Each row was made from one small tree. The marks that hang from a mark follow it in brackets, in the order of their numbers. Every link used is in the known rows. Write each row's tree.
In the rows, 128 means zero.
Known rows
K660[K48 K700]: [114 128 135 122 155 110 107 144 143 124 105 152  98  89 113 159 186 127
 161 144 117 120  89 136 118  94 106 118 137 165 149 132]
K299[K48[K210 K660 K700]]: [111 137 113 175 143  56 110  93 109 123  69 138 124 137 152 142 145  61
 121 169 130 140 123 124 132 103 132 170 154 126 158 127]
K660[K48[K210 K299] K700]: [115 118 109 139 156  93 110 127 126 144  97 131 106  89 104 145 191 104
 170 183  96 126  75 138 125  80 123 133 147 155 156 126]
K660[K48[K210 K299]]: [121 117 109 136 145 102 126 116 101 138  95 114 120 125 113 140 172  90
 139 168  97 129  95 132 129  85 135 154 144 144 146 113]
K299[K48 K660]: [178 132 140 154 140 108 136 103 119 126 105 143 130 124  90 123 146 120
 141 136 113 137  87 129 143 109 105 139 129 120 131 143]
K899[K210[K700[K48 K299]] K356]: [166 159 127 135 170 124 142 142 126 153 109 161  95 120 154 151 147 149
 104 168 109 178 141  96 144 158 124 157  96 151 169 148]
K700[K48 K299]: [167 145 113  91 170 115 151 107 117 127 103 123  91 127 109 154 130 124
 117 159 123 126 115 113 116 129 129 157 103 131 166 130]
K700[K210[K356]]: [110 135 136 143 119 121 120 104 113 141 147  87 158 135 161 102 135 100
 111 177 110 129 132 120 141 132 121 129 117 113 114 139]
K299[K48]: [153 118 138 144 132 111 136 106 113 126 100 134 117 135 100 141 131 118
 127 125 121 140 113 146 136 126 135 142 131 144 141 135]
K660[K48]: [121 128 140 117 144 117 120 134 114 116 102 136 114 122 115 155 166 114
 134 126 120 121 109 128 129  96 116 139 133 151 140 124]
K700[K210[K48 K660 K899] K299]: [171 194 140  94 156 125 196  98 122 153 124  96 132 117 113 120 114 167
 131 209  64 128  90 100 144 123 127 166 111 133 155 186]
K210[K48[K299 K700]]: [126 152  69 130 154 139 161 137 128 164  72 121 115 113 114 143 156 143
 148 157 103 158  98 115 160  99 162 138 125 131 130 150]
K660[K48 K299]: [ 96 125 125 119 151 120 136 134 120 108 105 152  84 122  81 156 180 129
 130 105 129 127  95 126 126  68 100 134 139 147 136 125]
K210[K660[K48]]: [123 137 156 113 144 121 131 131 127 114 104 152 117 123 107 150 154 123
 152 143 102 109  84 115 136  83 133 147 134 153 158 150]
K700[K299[K210[K48[K660] K356]]]: [135 144 110 121 173  97 152 111  71 128 110 107 151  67 128  89 154 124
 150 222  88 153  77 104 149 105 117 157 116  92 118 140]
K48[K299 K660 K700]: [ 97 137  99 130 143 129 128 105 119 127  78 142 121 119 156 122 154 105
 145 175 109 141 111 112 152  90 129 143 156 110 140 139]
K48[K299 K660]: [116 122 116 117 135 132 142  93  99 121  99 147 132 119 137 106 150 111
 154 164  98 130  97 119 146 106 118 136 151 115 125 129]
K48[K299]: [131 119 110 124 130 143 142 113 120 139 113 124 123 122 112 118 139 133
 143 149 106 138 106 135 145 110 135 129 136 123 131 136]
K48[K660[K700[K210[K356 K899]]]]: [ 99 144 154 133 132 105 115  83 120 136 150 108 164  90 191  64 158 112
 156 246  86 112 118 115 136 116  64 143 131 106 122 160]
K899[K210[K48 K660 K700] K356]: [150 173 140 159 140 134 154 173 133 163 110 182 135 116 147 128 148 187
 150 148  90 181 109  92 172 147 150 135 106 163 136 181]
K210[K660 K700[K299]]: [147 176 143 111 153 130 163 132 148 125 108 154 108 111 110 135 103 146
 126 182 104 140  86  88 139 123 150 143 104 141 189 177]
K899[K210[K48 K700] K356]: [146 159 122 163 140 134 147 176 128 163 107 170 132 111 158 133 159 176
 133 133 106 195 134 102 162 162 135 124 106 160 119 152]
K210[K48 K356 K899]: [135 142 112 123 130 135 159 128 110 160 125  90 168 104 135  69 139 157
 156 198  87 129 119 115 142 115 108 159  91 114 106 153]
K660[K48[K210[K356]] K700[K299]]: [101 129 118 136 166  70 107 130 127 140 112 106 116  79 115 128 175  99
 153 213  96 128  81 125 119  90 103 155 113 140 174 114]
K48[K660]: [116 130 137 121 134 114 126 108 108 107 115 151 136 124 151 118 139 106
 139 144 121 119 119 114 130 125 105 136 144 120 126 125]
K48[K299 K700]: [110 133  87 137 135 140 132 123 139 149  91 117 113 121 131 135 144 123
 130 158 116 149 116 127 150  97 149 137 143 118 144 142]
K700[K210[K660 K899]]: [140 166 167 123 119 134 147  93 134 143 155 101 147 135 151  97 108 140
 127 196  91 108 125 118 141 116 121 152 135 123 142 184]
K48[K660[K299[K210]]]: [ 94 126 128 136 155 109 126 107  92  99 135 146 108  93 112 107 159 123
 134 150 136 137 100 123 130  77  97 132 168  98 107 134]
K700[K48 K210 K299[K660]]: [195 174 128 109 178 109 153  82 117 135 124 112 106 127 120 145 145 106
 108 183 106 119  95  91 125 127 102 150 105 115 149 145]
K899[K356]: [134 121 136 146 112 125 102 147 135 129 141 121 138 157 164 119 126 144
 128 110 109 145 137 138 129 135 119 138 120 140 115 126]
K299[K660 K700]: [162 158 126 167 138 125 113 134 143 120 132 140 139 102 115 133 143 133
 144 143 125 122 110  97 153 125  95 131 122 100 132 122]
K700[K48[K299[K210 K660]]]: [198 133 104 133 173 133 130 100  99 147 119 111 123  88 100 107 165 121
 150 206 110 131  78 116 142  80 122 148 133  90 116 160]
K299[K210]: [138 123 132 148 142 122 113 129 110 131 145 110 132  98 126 116 132 126
 126 154 133 142 125 140 130 110 135 128 145 110 114 137]
K700[K48]: [159 131 118 108 154 123 133 116 120 132 109 128 110 138 126 144 137 113
 128 142 131 115 128 113 121 130 128 144 108 135 140 133]
K700[K299[K210[K48 K356 K660]]]: [151 154 118 123 167 115 162 127 100 149 123  93 149  76  94  95 132 156
 152 223  79 150  61 109 155  95 151 161  99 103 140 172]
K700[K299[K210 K660]]: [175 148 127 143 168 114 134 117 114 132 146 109 125  71 103 108 139 136
 128 187 112 144  85 123 134  93 106 142 138  82 129 144]
K660[K700]: [123 129 128 128 138 120 112 138 155 134 129 144 111  95 121 134 149 141
 157 144 125 126 110 137 125 124 116 107 132 140 136 135]
K899[K210[K660[K48] K700] K356]: [125 155 168 158 137 130 118 169 133 138 106 191 122 116 154 144 171 154
 139 153  92 166 110 108 163 110 128 146 130 169 161 169]

Write each row's tree
[150 128 126 152 138  76 151  83 100 154 118  70 146 114 118  74 116 104
 118 233  83 140 117 142 129 109 108 198 108 109 167 135] : K700[K299[K48[K210[K356 K899]]]]
[119 163 130 169 133 107 137 120 143 130 149 126 124 119 102 106 119 151
 144 182 117 108 121 101 143  92  99 180 137 107 165 145] : K48[K210[K660[K299[K700]] K899]]
[123 128 117 134 131 106 138  79  95 141 121 112 155 114 161  70 135 105
 152 221  85 120 119 125 131  97 100 177 152 101 133 136] : K48[K210[K899] K299 K660]
[185 148 138 179 144 104 124 112 129 116 105 147 123 113  87 143 149 123
 142 139 118 135  94 116 158 124 101 148 126 114 145 127] : K299[K48 K660 K700]
[126 113 127 134 144 133 126 110  80 147 124  73 156  69 124  60 175 128
 154 252  73 140  93 146 153  44 101 170 139  98 121 164] : K660[K48[K299[K210[K356 K899]]]]
[104 140 135 157 142 138 135 138 115 140 151 103 136  74 121  54 136 152
 122 229 118 156 116 108 137  74  91 147 117  94 122 184] : K660[K299[K210[K356 K700 K899]]]
[113 146 140 118 130 145 159 114 138 129 146 139 115 124  94  91 126 171
 148 162 108 114 106 118 135  76 101 158 135 114 146 174] : K210[K660[K299] K899]
[114 153 132 121 150 121 145  92 119 132 134 116 111 153 109 115 144 112
 122 187 110 108  95  92 141  92 120 150 101 120 142 170] : K700[K48 K210[K356 K660[K299]]]
[164 143 136 145 150  72 154  92 116 133 101 122 114 135  83 139 110 108
 127 177  95 138  82 131 133 112 151 176 127 138 191 143] : K700[K299[K48[K210[K660]]]]
[ 95 129 114 137 159  68 115 105 119 132 127 122 138  83 151  94 154  89
 161 228  97 125  91 114 121 114  91 151 121 109 161 115] : K48[K210[K356] K660[K700[K299]]]
[123 149 116 131 156 116 161 115  91 142  97 184 137  91 138 130 174 145
 153 143 112 150 119 104 161 141 118 127 142 123 109 127] : K899[K210[K48[K660]]]
[147 153 153 151 112 142 118 157 146 141 139 122 141 137 185  88 113 156
 125 166 100 156 147 114 127 135 102 157 104 146 135 170] : K210[K700 K899[K356]]
[106 139 101 153 161 108 119 131 122 145 123  74 133  77 140 106 133 120
 112 223 117 161 120 127 146  84 139 157 126  80 147 147] : K48[K700[K299[K210[K356]]]]
[101 108 105 147 139 102 117 115  90 147 102  92 148 118 125 104 174  78
 148 202  86 130  90 128 142  73 127 160 126 124 138 116] : K660[K48[K210[K356] K299]]
[145 133 143 162 140  69 118 111 142 142 110 143 112 111  91 137 136 113
 165 173 105 126  76 140 131 109 145 146 136 153 172 156] : K299[K48[K210[K660[K700]]]]
[184 151 147 148 150 128 108 145 118 146 138 102 130 112 179  94 127 144
 116 210 109 154 143 112 120 117 109 174 105 134 132 185] : K299[K210[K700[K48] K899[K356]]]
[158 173 131 121 137 129 167 108 115 156 132  92 144 123 143 114 132 148
 126 174  96 131 133 114 137 135 116 147 117 136 109 160] : K700[K210[K48 K899]]
[121 149 133 170 126 105 131  86 121 158 110  67 146 131 162  95 134 102
 101 222  97 143 145 135 152 103 116 175 128 112 142 170] : K299[K48[K700[K210[K356 K899]]]]
[127 130  87 181 148 133 109 123 115 161 122  85 156  71 135  69 171 119
 147 237 100 157  85 120 169  52 122 147 138  57 111 167] : K48[K299[K210[K356] K660] K700]
[117 150 120 128 137 124 152 128 106 123 118 144 127 132 146  85 159 173
 161 137  87 145 111 111 135  96  66 166 124 134  99 148] : K210[K48[K660[K299]] K899[K356]]
[140 162 152 108 144 152 160 124 127 138  87 146 121 101 111 108 150 146
 156 225  65 126  71 100 151  69 124 164 125 151 178 202] : K210[K660[K48[K299]] K700 K899]
[157 152 127 135 164 131 142 132 122 153 101 178 105 101 135 152 154 129
 112 169 139 154 143  91 144 151 136 132 112 141 153 153] : K899[K210[K700[K48]]]
[160 147 126 132 122 132 140 149 122 154 132 107 150 137 157  92 132 178
 150 143  85 147 134 129 133 130 107 163 104 145 105 149] : K210[K48 K899[K356]]
[101 142 124 145 155 117 124 142 132  97 106 157  85 114  76 176 180 132
 132 108 134 127 104 107 141  80  95 141 140 142 149 108] : K660[K48 K299[K700]]
[153 164 105 157 177 110 123 127 131 138 124 106 113  70 118 125 148 130
 119 200 126 156 101 116 142  75 120 148 143  76 145 155] : K48[K700[K299[K210 K660]]]
[183 142 114 129 185 111 130 102  94 141 132  89 134  76 109  92 153 115
 133 237 108 133  81 102 135  89 101 164  98  71 137 153] : K700[K48 K299[K210[K356] K660]]
[156 122 114 127 157 137 136  99  91 151 123  94 144  99 110  82 147 118
 160 248  86 128  71 117 161  77 154 165 114  93 138 182] : K700[K48[K299[K210[K356 K660]]]]
[152 150 124 142 146 128 131  99 141 152 135 127 121  91 116 117 175 130
 163 187  89 132  70 126 149 106  97 102 145 116 121 159] : K48[K299[K660[K700[K210]]]]
[128 122  96 170 140 103 108 118 134 166 135 111 157  79 122  66 174 110
 182 229  83 130  65 125 145  87  95 133 122  91 128 138] : K48[K210[K356] K299[K660[K700]]]
[123 136 148 127 113 140 140 114 127 145 148 100 172 115 144  55 113 149
 158 220  81 108 113 117 149  99 111 169 107 103 139 176] : K210[K356 K660 K899]
[165 147 108 162 142 143 131 120 130 129 119 133 133  98 100 124 155 138
 156 163 101 132  86 102 168 109 105 138 133  94 132 128] : K48[K299[K660 K700]]
[103 162  92 147 165 112 152 128 109 149  76 176 128  88 157 146 182 135
 144 156 123 164 132  96 166 123 130 138 150 121 125 135] : K899[K210[K48[K660 K700]]]
[174 157 142 131 139 134 120 145 135 144 121 120 124 144 181 106 125 143
 124 183 107 142 147 103 119 135 103 172  85 152 148 175] : K210[K700[K48] K899[K356]]
[129 154 158 120 151 109 121 110 138 139 130 113 113  91 140 136 175 128
 143 194  94 114 114 134 118  95  81 135 142 157 143 161] : K660[K48 K700[K210[K899]]]
[160 155 104 122 189 103 152 142 125 149 118 120 101  46  85 140 160 167
 160 186 106 160  71 131 130 109 134 122 124 132 134 150] : K660[K700[K299[K210[K48]]]]
[132 161 107 111 147 122 167  83  83 131  90 126 136 124 137 126 163 114
 145 173  79 142  84 104 156 126 130 127 143 133 108 143] : K700[K210[K48[K299 K660]]]
[156 131 120 150 164  59 130 106 131 141 105 127  92  99  87 151 143 108
 136 174 108 149  90 148 119 125 127 148 132 148 182 125] : K660[K700[K299[K48[K210]]]]
[124 145 142 138 120 139 136 136 131 149 130 105 157 104 162  63 116 135
 127 222 103 137 133  99 138 119 102 153  94 115 137 172] : K210[K356 K700 K899]
[ 81 146 137 127 152 103 127  96 130 107 135 163  92 110 128 133 177 120
 142 149 125 127  98 114 127 103  77 104 161 132 124 139] : K48[K660[K299 K700[K210]]]
